Known rows, with every way that one mark hangs from another
z_8[z_65 z_362[z_614]]: [-14.0  34.1  -1.3 -14.1 -17.8  20.9  17.0 -16.6   3.9  37.9  -3.3 -24.3
 -11.3 -11.4   2.1   3.5  -9.8   3.0  12.4   9.2  12.3   3.7]
z_292[z_127 z_362[z_614]]: [ -3.8  18.7 -16.1 -13.3 -16.0 -24.4   2.2  30.7  -4.5   9.0   6.6 -28.0
   4.0  16.7   9.7   0.8 -21.8   3.3  -1.7   5.3  17.3 -13.3]
z_362[z_65 z_127 z_913]: [-17.3  -2.9   1.2 -25.9   3.4   9.5  20.8  -2.0  26.8  -9.9 -17.0  14.5
   5.0   5.0 -15.6  21.6   5.0   4.1  37.9  21.5  25.1 -10.0]
z_362[z_65]: [ -9.3   3.7   5.0 -16.2   3.4  -2.5   9.1  -4.4   4.6   6.9  -2.8   8.1
   4.0   6.4  -7.4   7.1   0.8   5.8  13.8  19.4  12.2  -3.6]
z_292[z_362[z_65 z_127 z_913] z_940]: [ -4.2   5.9  -3.9 -25.1   2.6  -4.1  19.0  25.0  25.1 -20.6  -3.9  -7.3
  15.3  -3.1 -10.2  27.7   1.0  -2.4  14.0  24.8  14.9 -11.1]
z_614[z_127]: [  8.8  -1.8 -15.5  -8.5   6.9   0.2   6.3  11.6   4.6  -4.2  -0.5  -1.9
   2.9  19.7  -8.0   2.5   5.7   6.0  -8.6   6.5  11.8   7.8]
z_940[z_362 z_979]: [ 14.5  17.2   3.0 -22.3   0.6 -14.0  16.5   8.5  16.8   9.6  17.1 -23.1
   7.3  26.7  12.4   5.8   0.7  10.1 -18.1  20.0 -11.6   8.1]
z_362[z_65 z_127 z_614 z_913]: [-37.5   5.7  -0.2 -37.9 -11.8  11.4  23.7  -7.6  22.2  -0.9 -19.3  10.7
   3.9   3.4 -11.6  12.8   2.3   1.9  46.2  14.3  23.9  -9.0]
z_362[z_65 z_127]: [ -1.2   7.4  -2.8 -18.1   4.0   4.5  15.1  -2.3  15.3   5.0 -13.1  12.9
   1.9  10.8 -24.5  14.5   2.0   6.1  24.9  17.2  19.1  -0.2]
z_8[z_362[z_913]]: [-17.3   6.6  -1.5 -13.6   0.4  11.6  19.1  -7.0  23.1   0.5   3.5  -8.3
   1.0  -7.8   2.4   7.4  -3.1   5.3  10.0  14.4  16.6 -18.0]
z_8[z_362 z_614]: [  2.2  26.1  -5.6  10.2   8.6  15.5  15.9 -13.0  18.5  27.3   9.2 -12.7
  -1.3   0.3 -12.4  -3.3  -4.5   1.9  -9.2   7.8  16.0 -16.1]
z_940[z_362[z_127 z_614 z_913] z_979]: [-13.8  19.1  -1.2 -44.1 -14.3   0.0  30.2   5.4  34.8   2.7   1.1 -20.2
   7.9  22.3   7.9  11.5   1.5   6.4  14.4  14.1   0.5   2.9]
z_923[z_979]: [ -1.0   8.4   0.8 -13.5  -1.0  -4.9  14.6  -3.8  -1.8  -4.6  18.1  -1.5
  11.3   5.0  -5.4  20.0  -8.2  16.8  -6.9  10.4  -1.7  -9.4]
z_8[z_362[z_614 z_913]]: [-37.4  15.3  -2.8 -25.0 -14.5  14.1  22.4 -12.1  18.9  10.8   0.7 -11.9
   0.0  -8.9   5.6  -0.6  -5.4   3.7  18.4   7.1  15.4 -17.4]
z_8[z_65 z_362[z_127 z_913] z_614]: [  0.5  26.9  -4.1   4.0   4.0  39.4  26.5 -14.5  38.3  22.2 -13.3 -18.3
  -8.0 -10.7 -15.4  22.0  -1.7  -2.8  20.8  17.0  32.9 -11.9]
z_362[z_65 z_614]: [-28.8  12.6   3.3 -28.0 -11.2   0.0  12.2  -9.9   0.2  17.3  -5.4   4.4
   2.8   4.7  -3.8  -1.8  -1.5   3.7  22.1  11.2  10.9  -3.1]
z_8[z_65]: [  3.0  10.7   2.7 -11.1  -1.4   9.4   6.4   0.0   2.5  18.8  -5.4  -9.0
  -5.7  -5.0  -1.3  10.2  -6.7  10.2   1.8  19.4   8.0   5.8]
z_940[z_362[z_65 z_913] z_979]: [ -7.5   7.0  14.2 -32.1   1.0  -9.6  23.9   1.7  27.6  -4.1   6.7 -16.4
  12.3  22.0  19.6  19.0  10.6   1.0  14.1  31.1   2.3  -0.6]
z_8[z_65 z_362[z_127]]: [ 13.8  29.2  -7.6  -4.0  -2.5  25.8  19.5  -8.8  19.2  25.1 -12.2 -15.9
 -12.9  -5.6 -18.7  19.3  -6.7   4.5  14.1  15.9  20.0   6.9]
z_292[z_127]: [  1.0   7.2  -6.4  -4.2  -1.4 -13.2   1.9  25.2   3.3   5.0   5.4  -3.4
   3.3  18.3   3.9  14.1 -12.0   9.3   4.1   4.9  20.0 -11.2]
z_940[z_362[z_913] z_979]: [ -3.3   5.6   6.8 -30.8  -0.2  -9.3  21.4   9.3  28.2  -4.9  13.0 -22.0
  11.1  18.9  20.8  12.7   3.6   8.5  -4.6  24.4  -5.2  -1.8]
z_292[z_127 z_940]: [  0.1  12.6  -2.5  -7.0  -1.4 -10.4   2.3  39.9   3.5   1.3  15.2  -3.9
  11.9  11.3   7.2  24.0  -7.8   6.3  -6.5  -0.4  11.2  -9.2]
z_8[z_65 z_362[z_614 z_913]]: [-30.3  22.7   2.6 -22.3 -18.3  26.8  22.4 -15.3  15.8  23.4  -8.4 -22.7
  -8.0 -18.2  11.0  10.2  -6.9   1.0  25.5  13.1  18.8  -6.7]
z_940[z_362]: [  9.1   1.6  -8.7 -13.2   2.3 -11.8  10.9   3.8   6.7   5.9   5.2 -23.5
   4.4  12.3   0.4  -6.8  -5.9  13.4 -19.1  15.8  -2.8   4.1]
z_292[z_127 z_362[z_65 z_913]]: [ -7.9  -0.5  -3.9 -10.8  -0.3 -23.2   7.4  28.3  11.9 -16.0  -1.5 -17.6
   9.9  14.8  13.5  23.8  -8.6  -4.0  22.2  24.7  32.7 -22.9]
z_923[z_913]: [-11.8   0.1  -6.7 -22.2  -0.6   1.4   8.3  -0.6 -10.8   1.9   7.2   3.2
   6.0  -2.2  -7.2  14.8  -4.4  21.5 -13.6  16.9   7.6 -23.0]
z_292[z_127 z_362 z_940[z_979]]: [ 19.1  31.1   0.1 -14.1  -3.5 -27.2   5.1  56.3  10.3  -1.6  31.0 -24.9
  17.7  24.5  21.0  31.8  -8.7  -1.3 -18.7  11.9   0.2  -7.1]

Rows
[ -5.4  32.8   5.9 -37.3 -15.5  -9.4  19.6  18.4  12.4  16.0  24.6 -26.7
  14.8  16.8  18.8   7.3   1.7   4.4 -19.6   6.9 -21.9   9.7]  z_292[z_940[z_362[z_614] z_979]]
[ 17.5  37.1  -8.3  11.8   4.8  34.9  21.4 -14.4  26.3  36.9  -9.3 -19.4
 -11.8  -4.0 -24.2  15.1  -4.6  -0.7   7.6  12.6  26.3  -1.6]  z_8[z_65 z_362[z_127] z_614]
[-31.6   5.0  -6.7 -36.3 -12.8  11.8  21.0   0.3  23.5  -0.7 -13.0   5.3
   2.5   0.6 -10.0   6.4  -5.0   9.9  27.0   6.8  16.7 -10.6]  z_362[z_127 z_614 z_913]
[-29.8  12.5  -8.6 -20.9  -9.0  16.6  25.7 -12.8  18.0   0.3  -9.7  -9.8
   1.7   9.3   2.6   8.8  12.4 -10.3  33.6   8.8  30.6  -4.1]  z_8[z_362[z_65 z_614[z_127] z_913]]
[  5.5   9.8  -0.8 -32.4   0.8  -2.2  27.0  11.1  39.4  -7.3   3.1 -16.8
   8.8  23.9   4.6  20.0   3.8   8.2   6.0  22.2   1.9   2.3]  z_940[z_362[z_127 z_913] z_979]
[-34.1  20.2  -3.4 -29.0 -12.8  20.4  31.3 -17.5  29.1   8.6 -15.4  -0.9
  -0.9  -2.0 -12.5  14.1   1.8  -3.5  48.3  11.9  29.7 -12.5]  z_8[z_362[z_65 z_127 z_614 z_913]]
[ 14.3  16.0 -11.1  -4.0  -1.8 -25.7  -0.3  52.4   1.0  -5.4  18.6 -25.0
  14.1  11.0   9.3  19.6 -15.1   2.4 -19.4   8.2   9.6 -12.6]  z_292[z_127 z_362 z_940]
[-33.6  -2.8  -6.0 -29.9  -7.9   7.1  17.7  -1.8  12.1  -8.2 -13.2   1.5
   6.5  13.7   3.0   8.1  12.8  -4.6  31.3   9.7  25.0  -1.2]  z_362[z_65 z_614[z_127] z_913]
[-16.0   8.4  -9.7 -22.2  -7.6   1.9  12.6  -2.4  -0.2   6.1  -9.6   0.4
   3.1  19.8  -5.5   1.7   9.9  -3.2  18.8   5.6  18.1  10.5]  z_362[z_65 z_614[z_127]]
[  4.5  18.7  -9.3  12.0   8.1  35.5  20.9  -8.9  27.6  13.6  -7.1 -26.6
  -6.4   0.6  -1.3  16.5   9.1  -9.5   6.8  13.1  33.6  -3.0]  z_8[z_65 z_362[z_913] z_614[z_127]]
[ -5.1  25.6   2.1 -34.4 -14.4 -10.9  19.6   3.6  12.2  20.5  15.4 -26.2
   6.2  24.7  16.1  -2.8  -2.3   8.2  -9.3  12.2 -13.6   8.9]  z_940[z_362[z_614] z_979]
[-28.3  -3.3 -12.7 -27.8  -9.0   7.6  14.6   6.4  12.6  -9.5  -6.5  -3.9
   4.8  12.0   4.7   1.5   6.0   2.9  13.3   2.7  17.4  -1.6]  z_362[z_614[z_127] z_913]
[ -1.3  18.6 -19.8 -25.2 -12.3  -7.5  13.0  11.9   9.1   7.6  -5.6 -17.3
   0.8   6.8 -16.6  -3.7 -15.5   6.7   0.8  10.7   8.4  -3.1]  z_292[z_362[z_127 z_614]]
[-23.0   8.1   5.1 -15.0   1.5  11.0  21.6 -14.8  22.6   1.2  -3.3  -2.7
   2.2  -5.7   0.3  14.4   4.4  -1.6  29.3  21.5  24.4 -16.7]  z_8[z_362[z_65 z_913]]
[ 17.0  16.3 -15.0 -16.1   1.9  -8.3  11.2  32.5  14.1  -5.7   6.4 -14.8
  10.3   1.2 -17.6  13.4  -8.3   6.2 -18.1  13.3   0.6  -1.6]  z_292[z_362[z_127] z_940]
[-17.3  31.1  -7.1 -21.3 -12.1  15.8  25.6 -18.0  16.7  23.4 -11.8  -1.9
  -4.6   3.9 -21.2   7.3  -1.0  -2.6  34.6   7.6  22.9  -2.4]  z_8[z_362[z_65 z_127 z_614]]
[  9.0  33.7  -0.3  13.5   4.1  28.0  15.7 -16.8  15.6  39.4   0.2 -24.0
  -9.4  -9.4  -7.8   7.1  -5.7  -1.2  -3.1  14.6  19.0  -5.6]  z_8[z_65 z_362 z_614]
[-13.1  -7.8   2.7 -22.4   2.4  -8.4  19.5  -3.7  18.3  -7.9  -5.2 -16.4
   8.5   8.4   7.4   6.2   4.6   4.5  13.3  27.7  11.2  -5.6]  z_940[z_362[z_65 z_913]]
[ 13.9  26.8   4.3 -23.8  -0.5 -16.9  10.2  35.1  12.8   0.7  29.3 -19.3
  16.0   9.7  10.2  18.2  -3.4   2.5 -27.6  19.0 -15.2  -1.0]  z_292[z_362 z_940[z_979]]
[-19.5  10.7  -9.4 -36.7 -14.0   4.0  26.4  16.5  25.4  -4.9  -1.8 -20.8
  13.0   2.4  -0.3  10.0  -1.3   6.8   4.0   5.2   1.2  -0.9]  z_292[z_940[z_362[z_127 z_614 z_913]]]
[-18.9   0.9 -14.4 -26.9  -7.6  -8.3  15.8   9.7   9.2 -15.0  -9.6 -19.3
   7.7  13.0   5.5   3.9   5.6  -8.6  18.3  18.0  23.5  -2.9]  z_292[z_362[z_65 z_614[z_127] z_913]]
[  0.4  -4.8 -11.7 -22.8   1.8  -0.7  22.0   6.9  29.2 -10.9  -8.9 -17.6
   5.5  11.3  -7.1   8.0  -1.7  12.0   5.2  18.0  10.6  -2.9]  z_940[z_362[z_127 z_913]]
[ -4.2  -0.7  -7.7 -22.9   3.5  -5.6  18.2   9.5  24.4 -16.7 -13.3  -7.2
   6.7   5.2 -13.9  17.5  -2.4   0.4  24.0  29.8  23.2 -12.4]  z_292[z_362[z_65 z_127 z_913]]
[-22.4  26.5  -4.8 -24.1 -18.4  32.7  27.9 -13.7  26.5  20.4 -18.4 -17.7
 -10.4 -13.2  -5.4  19.2  -5.9   1.3  36.4  11.9  25.9  -2.7]  z_8[z_65 z_362[z_127 z_614 z_913]]
[  0.1  10.7   6.2 -34.7   1.3  -2.7  30.0   2.7  38.9  -6.5  -3.2 -11.5
   9.8  26.0   2.9  27.0  11.4   1.2  24.8  29.8   8.8   2.8]  z_940[z_362[z_65 z_127 z_913] z_979]
[-23.2  15.5   5.9 -42.4 -15.2  -6.4  24.6   3.2  24.4   5.9  11.0 -25.4
   9.9  18.5  24.7   4.3   1.0   6.0   4.1  16.7  -6.1  -1.4]  z_940[z_362[z_614 z_913] z_979]
[ -8.6  23.1   3.6   5.6   3.1  33.0  20.7 -17.2  27.3  25.2  -3.2 -22.8
  -6.3 -15.4   1.1  14.0  -2.4  -2.7  10.6  18.6  26.1 -16.1]  z_8[z_65 z_362[z_913] z_614]
[-13.3  -2.0   6.4 -25.2   1.4  -6.6  19.8  12.2  18.3 -11.4   4.1 -16.5
  17.3   1.2  10.3  17.8   8.7   1.7   3.1  21.9   2.5  -4.6]  z_292[z_940[z_362[z_65 z_913]]]
[-10.3  21.5  -8.8 -25.9 -13.6 -13.2   8.1  25.2  -1.7   6.5  14.5 -22.9
  11.2  -4.6   2.9  -1.4 -12.5   3.9 -19.9   7.7  -7.2  -5.3]  z_292[z_362[z_614] z_940]
[-14.8  15.0  -2.0   1.7   7.7  20.4  21.0 -13.2  30.9  12.9   5.9 -12.1
   1.7  -6.3  -3.7   3.7  -1.3   0.2   3.5  11.9  22.1 -27.2]  z_8[z_362[z_913] z_614]
[-19.6  16.2   5.1   0.6   9.0  19.9  23.6 -20.8  29.1  13.4  -0.8  -5.6
   3.5  -4.1  -5.1  11.1   5.7  -7.3  22.8  19.1  30.2 -25.8]  z_8[z_362[z_65 z_913] z_614]
[ -4.5  -4.7  -4.9 -24.5   3.3  -1.0  25.7  -1.1  28.1 -10.3 -15.6 -11.4
   6.8  12.9  -8.7  15.0   5.2   4.8  23.4  25.1  18.4  -1.9]  z_940[z_362[z_65 z_127 z_913]]
[-27.0  -0.1  -5.4 -33.4 -13.8  -4.7  19.6  -1.0  14.2   1.6  -0.4 -25.2
   6.2   5.0  13.0  -7.9  -5.4   9.9   2.8  12.9   2.4  -6.6]  z_940[z_362[z_614 z_913]]
[ 18.5  27.0   3.1 -15.5  -3.5 -22.2  11.3  45.1  14.5   4.8  28.5 -28.7
  17.1  32.8  25.7  29.1  -1.8   2.9 -19.1   7.5  -5.3   2.9]  z_292[z_127 z_940[z_362 z_979]]
[ -3.0  16.8   8.2 -31.6  -0.4 -12.4  14.8  35.3  24.9 -14.2  24.8 -17.9
  19.6   3.0  19.2  24.4   0.2   1.0 -14.5  23.5  -8.2 -10.8]  z_292[z_362[z_913] z_940[z_979]]
[ 21.8  29.2 -13.5  19.9   8.5  31.0  15.7  -9.1  15.6  28.8  -3.4 -27.9
  -9.6   6.1  -8.7   9.5   6.3  -8.0  -6.9   8.7  26.9   6.7]  z_8[z_65 z_362 z_614[z_127]]
[  9.5  17.6  10.0 -25.3   1.9 -14.9  18.6   1.2  15.8  10.6  10.7 -17.4
   9.0  27.3  10.2  11.7   7.9   2.7   1.0  27.0  -4.0   9.4]  z_940[z_362[z_65] z_979]
